Every row comes from one small tree of marks. The marks that hang from a mark follow it in brackets, in alphabetical order. Every link used is in the known rows. Which tree was each row made from?
Known rows
F{B{D E K N{M}} R}: [  3.8   6.1   2.2 -12.8  10.1  12.4   8.1  10.4   4.6   5.8  10.5   3.3
   1.1  -9.2  -7.9   1.0   5.3 -13.4   8.0   7.6 -24.2 -12.2  -4.9   4.1
 -13.8  -0.3 -16.6]
R{F{B{D E K N W}}}: [  6.0  11.4   4.0  -0.3  -5.2   8.5   4.1  20.5   6.4   6.7   4.2   1.0
   4.6   9.6  -5.9  -2.8  14.8  -4.6  -5.2   8.5 -31.7  -2.1  -2.9   8.9
   1.0  -2.8 -32.0]
B{D K{S} N{M} Q}: [  7.7  -4.5  -2.7 -13.6   8.3  11.8  13.1  11.0   4.3   6.4  12.3   5.3
   8.0  34.0   1.2  14.6   7.8   3.6   5.4  -0.8   0.6 -10.9   2.5   3.8
  -5.7  -7.7   5.9]
R{F{B{D W}}}: [  3.7   4.2   5.9  18.5 -13.3 -14.0  -7.2 -19.3  -1.4   4.7 -14.6  -6.4
  -4.1 -13.9   2.2  -6.7  -2.5   7.4 -26.1   5.3  -8.5  11.0   3.8  10.6
   1.6  -0.9 -19.5]
R{F{B{D E K N{M}}}}: [ 11.6   6.4  -1.0  -5.9   6.9  15.9   9.2  14.0   4.8   5.7   7.3   3.2
   1.7 -11.3  -5.6   1.9   9.1  -9.7   4.3   9.8 -23.4 -11.4  -3.8   1.7
  -3.7  -2.8 -27.0]
S{K}: [ -6.7  -5.2   2.3  31.6  -9.7 -15.1  -9.1 -28.8  -8.5 -13.0 -13.4  -1.9
  -5.9 -12.3  11.2   6.0 -15.0  17.8   4.5  -3.5  44.5   3.5   4.8  -7.9
  -8.9   0.0  30.3]
M{N{B{D K{S}}}}: [  5.3  -8.5 -10.5   1.0  11.5  -5.3   3.5 -19.4  -7.1  -0.7   1.9   0.6
  -0.9  17.5   1.3  10.8  -1.3   9.8   6.0  -9.8  22.0   0.3  11.5   4.4
  -0.6   7.4  20.0]
R{F}: [  0.1 -11.5   8.9  33.0  -1.4  -6.1  -7.5 -35.9  -5.2 -12.8 -23.0  -4.6
  -7.1 -28.3  12.8   0.5 -11.9  17.3 -27.0   0.6  19.1   4.7  -0.7  -7.5
  -6.9  -1.3  17.3]
M{N{B{E K Q W}}}: [  0.3   0.3 -11.1 -19.6  14.3   9.1   3.4  30.7  -0.1  -1.4  13.1   2.6
   5.3   5.9  -6.0  -1.3   5.1  -6.4  19.5  -7.8  -1.5  -2.0  -6.6  -7.3
   9.8  10.5   2.4]
F{B{D N Q} R}: [-11.6   5.6   9.0  -7.1 -18.8   4.6  -1.4  -3.3   2.0   8.5   1.4  -1.4
   0.0  -5.2  -5.7  -7.5   3.6  -3.2  -2.5  16.6 -24.6   4.1   4.9  -2.8
  -4.2 -11.1  -3.8]
B{E K N Q}: [ -5.3  -1.4  -0.3 -11.8   6.1  19.1   6.3  27.6   5.4  -3.4   9.2   6.2
   9.8  14.8  -2.4   4.6   8.4   2.6  13.8   2.9  -2.0 -12.1  -8.3 -12.8
  -3.5  -8.5  11.3]
N{B{D E K Q W} M}: [  6.1  11.5  -6.5 -36.0   9.0   7.8   6.7  52.3   8.2   9.8  17.9   3.9
  10.7  12.9 -14.9  -0.5  14.8 -10.7  25.0  -9.6  -2.7  -2.3  -2.4   0.7
   7.1  12.9 -13.7]
Y{S{K}}: [ -7.4  -8.2   3.4  39.5  -8.3 -16.1 -11.4 -50.0 -12.6 -12.1 -17.1   1.0
  -5.9   0.4  16.9  10.4 -16.3  25.4   4.6 -10.1  36.1   2.4  10.5   2.1
 -14.9  -1.4  40.6]
S{G}: [ -6.3 -15.5   3.9  28.1   7.5 -17.4 -13.6 -42.0  -3.7 -15.9 -19.3  -1.8
  -7.8  -8.5  13.4   8.6 -21.4  13.1 -18.6 -10.8  45.6   2.4   1.1   0.9
  -3.1  -0.8  35.9]
M{N{B}}: [  6.5 -15.3  -9.0   9.7   3.5  -6.8  -6.7 -28.6  -9.0 -12.1  -5.8  -3.3
 -13.7 -20.3   7.3   0.8 -18.0  -6.0  -0.4  -1.9  29.8   5.3   9.0  -9.9
   7.6   8.2  21.1]
N{B{K W}}: [  6.0  -1.8  -4.5   4.6   4.4 -10.2  -6.1  -1.3  -5.9  -4.8  -5.1  -2.5
  -2.4  14.2   3.9   1.9  -5.6   0.4   5.5 -12.7  28.8   5.3   3.3  11.9
   2.6  14.3  -0.5]
R{F{B{N{M} Q W}}}: [ 10.3   1.2   1.8   2.6  -6.0   6.6   2.3  -1.8   1.4   3.8   0.4  -3.0
  -3.7 -10.3   4.7  -5.6  -1.9 -15.5  -9.7  12.5 -26.4   0.1  -5.1   4.4
   8.8  -6.2 -32.7]
M{N{B{D E K Q W}}}: [  2.9   5.3  -9.7 -29.5   5.7  11.0   4.9  45.0   5.8   6.2  18.3   3.2
   8.1  13.2 -12.6  -1.6  12.5  -7.2  20.6  -4.6  -7.2   1.6  -0.9  -7.3
  12.5  10.0  -2.2]
R{F{B{E Q}}}: [-18.8   7.6   3.3   5.9  -0.2   3.0  -0.2  -8.5  -3.3   1.8 -11.3  -0.5
   1.4 -29.6  -3.4 -10.5   3.5  15.8  -1.4   4.0 -21.4  -2.4  -9.8 -10.5
  -2.1  -9.9  -0.1]
M{N{B{K{S} Q W}}}: [  0.6  -5.2 -10.7  -4.7  13.8  -2.5   4.4  -4.5  -7.7   0.5   4.6  -0.3
   3.2  28.6   3.6   6.4   1.1   6.0   9.1 -13.2   6.4   0.0  -0.6   7.6
   5.3   6.8  10.9]
B{D E W}: [  0.8  -0.6   5.3  -0.4  -1.5  -9.9  -1.0   8.1   7.9  -1.8  -1.6  -0.1
   0.7   0.2  -2.3  -0.6   1.4   2.9 -17.7  -4.4   7.3   4.4   1.3  -5.4
  -2.0   0.6   4.8]
F{B{E N Q W} R}: [-15.0   8.7   8.9  -8.6  -6.0   5.2   3.1   8.7   3.3   3.3   5.4  -0.5
   0.6  -5.4  -5.4 -11.5   7.3 -10.6  -4.0   7.6 -40.9   0.3 -10.0  -2.2
  -2.8  -8.4 -12.5]

Which tree is each row?
[  0.6  -9.6  -8.9   0.3  10.8  -2.1  -1.4 -11.5  -5.5 -11.5   1.2   0.2
  -9.5 -26.8   0.7  -1.7  -9.6  -9.0   7.1  -5.1  16.3   0.9   2.7 -17.5
   6.8   7.1  21.1]  M{N{B{E}}}
[ -8.1   4.4   5.0   8.7   0.7  -7.0  -5.7 -21.6  -5.2   5.3 -10.6  -2.8
   0.2  -7.5  -1.7  -0.4  -3.7  15.1  -5.1   1.7   2.9  -0.5   1.0  12.5
 -18.6   0.5   0.5]  F{B{D K} R}
[  1.8  -4.2   4.2  24.7 -10.4  -1.4  -4.2 -33.3  -5.8  -5.4 -13.7  -3.7
 -10.0 -18.9   8.9  -3.7  -8.4  -1.2 -13.9  13.1  -7.5   1.7   2.2   0.7
   0.3  -9.2  -9.4]  R{F{B{N}}}
[ 12.7  -6.1   1.1 -10.6   2.3   8.0   7.3  11.7  11.0  -3.8  10.8   4.1
  -3.5  -9.5  -1.6   4.9   0.0 -17.9  -3.9   5.6   2.7  -6.8   4.0 -14.5
  -0.4  -3.7   1.5]  B{D E N{M}}
[  7.8 -11.7  -1.3  -5.1  -0.9   9.3   2.7  -0.6   3.2  -5.3   4.9   1.1
  -3.3  -3.1   7.3   4.5  -8.6 -11.7   0.0   7.8  10.4  -6.2  -0.2 -10.9
   2.3  -7.2   6.4]  B{N{M} Q}
[  9.9   2.7   7.7  13.3 -20.7  -4.4  -3.4  -9.0   2.8   4.5  -5.3  -4.4
  -5.3  -1.6   2.5  -5.4   1.4  -8.0 -21.0  14.2 -20.2   8.9   7.9   9.0
   6.9  -5.1 -28.6]  R{F{B{D N W}}}
[  1.4   1.4   4.6  -5.9  -2.8   3.0   1.2  -5.0   1.1   4.6   4.1  -3.5
  -4.5  -8.7   2.1  -6.5  -5.2 -20.0  -8.2   9.7 -26.0   0.3  -6.6   5.9
  -1.3  -3.3 -22.3]  F{B{N{M} Q W} R}
[-12.2   0.9   7.4   7.1  -0.6   0.9   0.1 -20.4  -2.3  -4.7  -3.5  -0.6
  -7.0 -23.6  -0.9  -6.4  -2.6  -6.9  -6.4   7.5 -22.5  -3.1  -4.0  -5.9
 -10.8  -8.2   2.1]  F{B{E N} R}
[-18.0   5.5  -5.2 -12.3  16.0   1.7   8.8   6.8  -6.9   1.0   3.0   5.5
   9.3  20.6  -6.3   3.7  12.9  19.0  23.9 -17.8   2.9  -5.9  -4.8  -0.7
  -4.9   1.7  23.9]  N{B{E K{S} Q}}
[ -4.4  11.4   0.7 -22.6 -14.8   2.5   4.9  31.0   9.7  12.5  13.9   2.5
   5.3  13.6 -11.6  -8.3  12.8 -13.6   4.0  10.9 -32.6   0.8   1.7  -2.4
  10.3 -11.8 -20.6]  F{B{D E N Q W}}
[-12.2  13.5  10.8 -18.6 -14.0   6.2   3.7  23.6   8.9  10.4  10.8   0.5
   4.4  -0.4 -12.0 -11.7  14.6 -10.5  -2.4  11.4 -46.8   3.2  -3.6  -3.3
   0.1  -8.3 -16.7]  F{B{D E N Q W} R}
[-13.2  -9.6   5.0  46.8  -2.9 -20.8 -17.5 -57.6 -11.2 -17.3 -20.3   2.2
  -5.5   5.5  18.8  15.6 -21.3  26.9   1.7 -18.3  48.1   2.6   7.6   8.8
 -10.1   0.6  51.0]  Y{S{G K}}
[ 18.5  -1.7  -1.7 -20.2  -1.4  14.0   6.0  36.2  11.9   6.5  16.6   2.8
   7.8  28.4  -1.1   7.6   6.4 -14.2   3.5   5.6  -0.2  -5.4   0.4   4.7
   3.9   0.2 -17.8]  B{D K N{M} Q W}
[ -3.7   5.8   2.9 -18.0   3.5   9.6  14.0  34.0  10.0   7.9  16.4   6.4
  15.1  49.1  -5.8   8.3  23.0   6.4   1.3  -4.5 -21.7  -6.3  -3.5   3.0
  -2.6  -9.2   1.5]  B{D E K{S} N Q W}
[-1.2  2.8 -4.3 -9.2  0.4 -1.5 -3.4 17.3 -3.7  1.8  0.6 -1.2  5.0 21.1
 -1.2 -1.0  1.8  3.7 15.2 -9.5 17.5  4.1 -0.8  7.2  6.4  9.5 -0.9]  N{B{K Q W}}
[  5.3   7.3   3.1  14.9  -4.8  -6.7  -5.2  -8.0  -1.0   7.1 -11.4  -4.3
   1.8   3.1   1.0  -1.7   1.7  12.5 -14.9   2.4  -5.1   3.4  -0.1  18.3
  -3.6   2.0 -23.7]  R{F{B{D K W}}}
[ -1.9   3.9  -9.5 -24.0  17.4  10.7   6.5  26.0  -1.1   0.2  10.2   5.4
   5.7  -3.3  -8.3   0.7   4.8  -3.3  30.8 -11.2  10.4  -9.8  -7.3  -7.6
   0.6   9.1   6.0]  N{B{E K Q} M}
[ -5.6   3.2  -1.3 -14.5 -14.5  -4.5  -4.8   9.3  -0.6   4.2   0.0  -0.3
   1.8  -0.6  -7.1  -4.6   2.3   4.5  12.4  -0.5  15.4  10.0  12.7  -7.8
   9.2   3.0  13.8]  N{B{D Q}}
[  1.2  -0.2   4.7  28.3  -5.1 -15.7  -8.4 -34.8  -6.7  -1.5 -20.5  -7.4
  -8.2 -19.2   8.8  -6.5 -10.2   8.2 -26.1   1.9  -2.0   7.9  -2.2  11.2
  -0.8  -1.5 -15.1]  R{F{B{W}}}
[ -2.0  -0.2   0.0  26.4   4.9  -4.2  -5.7 -31.2 -10.8  -1.6 -20.1  -3.7
  -3.5 -14.2   7.7   0.3  -7.6  20.0  -8.6   1.2   9.1  -3.9  -5.4  10.8
 -10.0  -1.1  -4.5]  R{F{B{K}}}
[-10.3   2.1   3.5  20.6   3.3  -5.5  -2.7 -27.0  -6.1  -4.1 -17.0  -2.0
  -5.3 -35.8   2.2  -7.5  -3.8  12.4 -12.8   1.3  -8.9  -0.9  -6.5  -5.0
  -6.8  -5.4   0.0]  R{F{B{E}}}
[ -4.2   7.1   1.8 -17.9   3.0   5.3   3.8  41.1   9.4   7.2   7.8   3.8
  14.4  22.4  -8.9   1.3  13.9  10.6   3.4  -5.2  -1.8  -2.5  -6.3  -2.1
  -3.2  -0.1   1.4]  B{D E K Q W}
[ 13.8 -10.5 -11.5   4.9  11.3  -4.4  -4.6  -6.3  -6.4  -7.2   0.4  -3.3
  -6.5   5.7   6.2   4.5 -11.1  -7.0   4.4  -7.4  24.4   2.9   2.3   5.0
   7.0  15.4   1.9]  M{N{B{K W}}}
[ 4.3 -7.8 -8.4 -5.6 -1.8 -2.9 -4.1  0.5 -3.5 -3.5  3.5 -3.4 -4.8 -3.2
  2.3 -4.4 -7.9 -9.3  3.5 -1.9 10.1 10.2  3.0 -7.6 16.2  7.3  6.2]  M{N{B{Q W}}}
[ 24.2  -9.2   2.0  -2.2  -6.1  -1.7   0.8   5.6   9.7  -2.1   7.6  -0.9
  -6.0   8.2   6.0   5.9  -6.7 -21.4 -17.5   6.2   9.4   2.8   7.2   1.8
   4.8   1.1 -13.3]  B{D N{M} W}
[  3.7   8.9  -3.9 -32.1  -0.6   0.6   4.7  39.2   8.1   7.1  14.5   2.3
   4.1  -3.9 -12.6  -6.4   9.3 -15.7  14.4  -6.7  -5.4   4.9   1.8  -6.4
  12.1   9.3  -9.0]  N{B{D E Q W} M}
